What can hang from each mark
Z9: Z824
Z248: Z219 Z399
Z25: Z933
Z219: Z248
Z729: Z25 Z399
Z824: Z399
Z399: Z248 Z729 Z824 Z933
Z933: Z25 Z399

Every row comes from one small tree of marks. Brackets hold a mark, then the marks that hang from it, in the order of their numbers. Every link used is in the known rows. Which tree was each row made from?
In the rows, zero is written as 128.
Known rows
(Z824 (Z399 (Z248 Z219) Z729 Z933)): [138 127 134 131 118 146 129 107 121 131 128 115 147 108 130 104 116 103
 106 141 131 136 110]
(Z399 (Z729 Z25) Z824 Z933): [118 128 121 136 115 155 136 186 107 174 143 136 140 112 122 104 127 166
 124 131 123 150 128]
(Z824 (Z399 Z248 (Z933 Z25))): [128 136 121 127 121 123 124 110 107 141 124 116 124 100 170 150 129  91
 124 134 134  99 116]
(Z9 Z824): [116 146 120 127 139 118 132 135 140 123 141 134 110 159 103 107 143 150
 138 111 134 126 134]
(Z25 Z933): [112 174 118 154 126 117 133 103 119 136 156 133  93 120 129 134 144 142
 139 116 141 116 131]
(Z933 Z25 (Z399 Z729 Z824)): [138 102 118 108 132 122 119 171 127 125 113 151 140 120 128 123 130 166
 132 133 128 145 143]
(Z399 Z248 Z933): [126 159 129 156 124 136 127  87 108 138 152 130 110 114 145 136 127 116
 129 132 144 125 120]
(Z25 (Z933 (Z399 (Z248 Z219) Z729))): [134 136 132 137 125 125 132  67 134 112 123 127 140 145 127 124 117 149
 113 142 142 148 127]
(Z729 Z25 (Z399 Z248 Z824 Z933)): [110 118 130 122 123 147 141  93 117 158 124 128 124 157 143 136 124 135
 122 125 111 144 112]
(Z9 (Z824 (Z399 Z248 Z729))): [142 123 128 114 129 136 133  94 146 123 115 115 131 152 115 109 124 119
 113 128 137 135 116]
(Z9 (Z824 (Z399 Z729 Z933))): [121 127 117 125 111 138 138 139 121 155 136 125 132 161 115  86 129 136
 101 123 133 133 113]
(Z729 Z25): [109 140 126 128 129 122 130 181 131 135 139 127 117 122 129 150 132 138
 155 120 125 111 149]
(Z824 (Z399 (Z248 Z219) Z729)): [146 121 138 119 131 137 125 115 144 106 117 114 143 103 117 114 119 102
 121 137 128 131 123]
(Z824 Z399): [124 138 125 123 119 117 125 128 124 112 134 127 104 109 122 132 135 104
 139 114 125 100 128]
(Z219 (Z248 (Z399 Z824))): [145 107 135 143 133 120 122 124 116 120 129 134 118 140 122 144 131 100
 126 117 118 124 120]
(Z933 Z25 Z399): [119 121 119 114 130  98 118 157 128 110 120 143 121 133 145 159 131 140
 146 127 133 108 150]
(Z9 (Z824 Z399)): [119 131 119 110 124 115 133 116 136 115 127 125 113 155 105 106 139 124
 125 108 126 108 121]
(Z824 (Z399 Z248)): [138 138 132 126 124 124 123  70 127 105 127 118 108 107 134 143 128  88
 132 124 132 104 120]
(Z933 Z25 (Z399 (Z248 Z219) Z729)): [141 106 132 110 144 117 118 146 147 106 102 128 161 126 142 138 116 137
 131 150 135 138 144]
(Z933 Z25 (Z399 Z248)): [133 121 127 117 135 105 116 103 131 105 111 134 125 130 159 171 124 127
 142 135 140 111 140]
(Z248 Z399): [125 133 134 143 128 112 118 161 132 116 136 138 118 133 120 139 135 109
 143 119 123 103 141]
(Z399 Z824): [131 141 123 132 134 129 125 133 119 119 144 145 106 101 105 108 145 144
 143 113 124 133 131]
(Z219 Z248): [133 136 130 148 137 118 129 128 122 120 146 127  98 126 136 163 129 105
 139 120 139 123 133]
(Z729 Z399): [108 133 131 123 137 119 133 140 147 121 135 138  98 158 124 141 135 124
 144 114 120 127 139]
(Z933 Z25 (Z399 Z729)): [129 112 121 115 130 113 119 191 137 123 117 143 136 132 143 148 124 149
 137 138 137 128 155]
(Z824 (Z399 Z933)): [115 144 121 136 104 126 130 119 103 139 146 129 108 117 135 121 133 108
 122 119 128 103 115]

Which tree is each row?
[111 122 131 119 145 124 131 127 138 136 119 124 139 147 159 140 128 115
 127 135 120 131 123]  (Z729 (Z399 (Z248 Z219) (Z933 Z25)))
[135 132 128 135 142 138 124 168 129 151 130 122 160  98 149 121 124 130
 124 151 138 142 130]  (Z399 (Z248 Z219) Z729 (Z933 Z25))
[141  88 137 133 130 136 128 187 125 147 117 124 147 146 127 150 118 119
 121 130 114 139 130]  (Z219 (Z248 (Z399 (Z729 Z25) Z824)))
[143 136 133 128 147 133 123  90 129 100 130 132 131  94 103  98 136 134
 135 124 122 144 120]  (Z399 (Z248 Z219) Z824)
[133 117 140 134 137 125 119 200 150 117 128 133 154 126 102 108 128 123
 130 133 119 130 144]  (Z248 Z219 (Z399 Z729))
[126 139 126 130 114 139 140  94 127 150 122 103 128 120 149 153 119 118
 117 134 135 118 120]  (Z824 (Z399 Z248 (Z729 (Z25 Z933))))
[112 139 119 127 107 132 142 147 126 156 130 113 125 125 137 140 127 134
 122 125 128 113 130]  (Z824 (Z399 (Z729 (Z25 Z933))))
[109 115 141 107 144 127 136 132 160 119 111 113 136 164 131 151 120 121
 141 129 109 130 136]  (Z729 Z25 (Z399 (Z248 Z219)))
[141 123 131 125 134 152 129 134 131 142 123 125 140 104 123 128 122 149
 135 135 126 151 132]  (Z399 Z248 (Z729 Z25) Z824)
[134 142 122 138 120 122 130   4 105 112 128 140 107 144 129 130 131 151
 120 123 138 137 111]  (Z25 (Z933 (Z399 Z248 Z824)))
[132 113 129 109 142 102 115 115 138  93 105 129 146 128 144 149 123 130
 140 138 131 118 139]  (Z933 Z25 (Z399 (Z248 Z219)))
[142 108 137 128 137 134 119 184 139 117 122 140 158 117  88  82 134 137
 126 129 108 147 132]  (Z248 Z219 (Z399 Z729 Z824))
[111 112 135 138 117 137 128 225 129 160 129 123 172 141 123 114 117 136
 120 140 112 128 138]  (Z248 Z219 (Z399 (Z729 Z25) Z933))
[135 111 137 107 127 140 129 151 146 122 107 102 157 111 127 130 112 111
 126 140 119 125 130]  (Z824 (Z399 (Z248 Z219) (Z729 Z25)))
[130 140 121 146 120 153 131 152 105 158 153 145 125 102 115  86 135 157
 120 129 132 158 120]  (Z399 Z729 Z824 Z933)
[110 154 121 144 122 135 142 165 131 163 144 122 123 124 133 142 130 160
 134 129 136 129 143]  (Z399 (Z729 (Z25 Z933)))
[130 134 118 135 114 129 134  89 113 131 133 149 118 140 115 107 132 176
 115 126 135 153 125]  (Z25 (Z933 (Z399 Z729 Z824)))
[137 130 136 117 131 123 123  83 135  93 120 113 128 105 120 124 127  94
 129 126 123 111 119]  (Z824 (Z399 (Z248 Z219)))
[132 123 135 120 142 136 131  64 138 115 123 137 106 143 122 130 134 123
 133 119 117 147 119]  (Z729 (Z399 Z248 Z824))
[124 137 121 127 116 131 136  53 114 136 130 117 119 160 131 109 129 111
 105 121 136 117  98]  (Z9 (Z824 (Z399 Z248 Z933)))
[153  99 137 145 134 133 124 152 123 131 127 135 133 136 119 136 125 109
 116 127 123 145 124]  (Z219 (Z248 (Z399 Z729 Z824)))
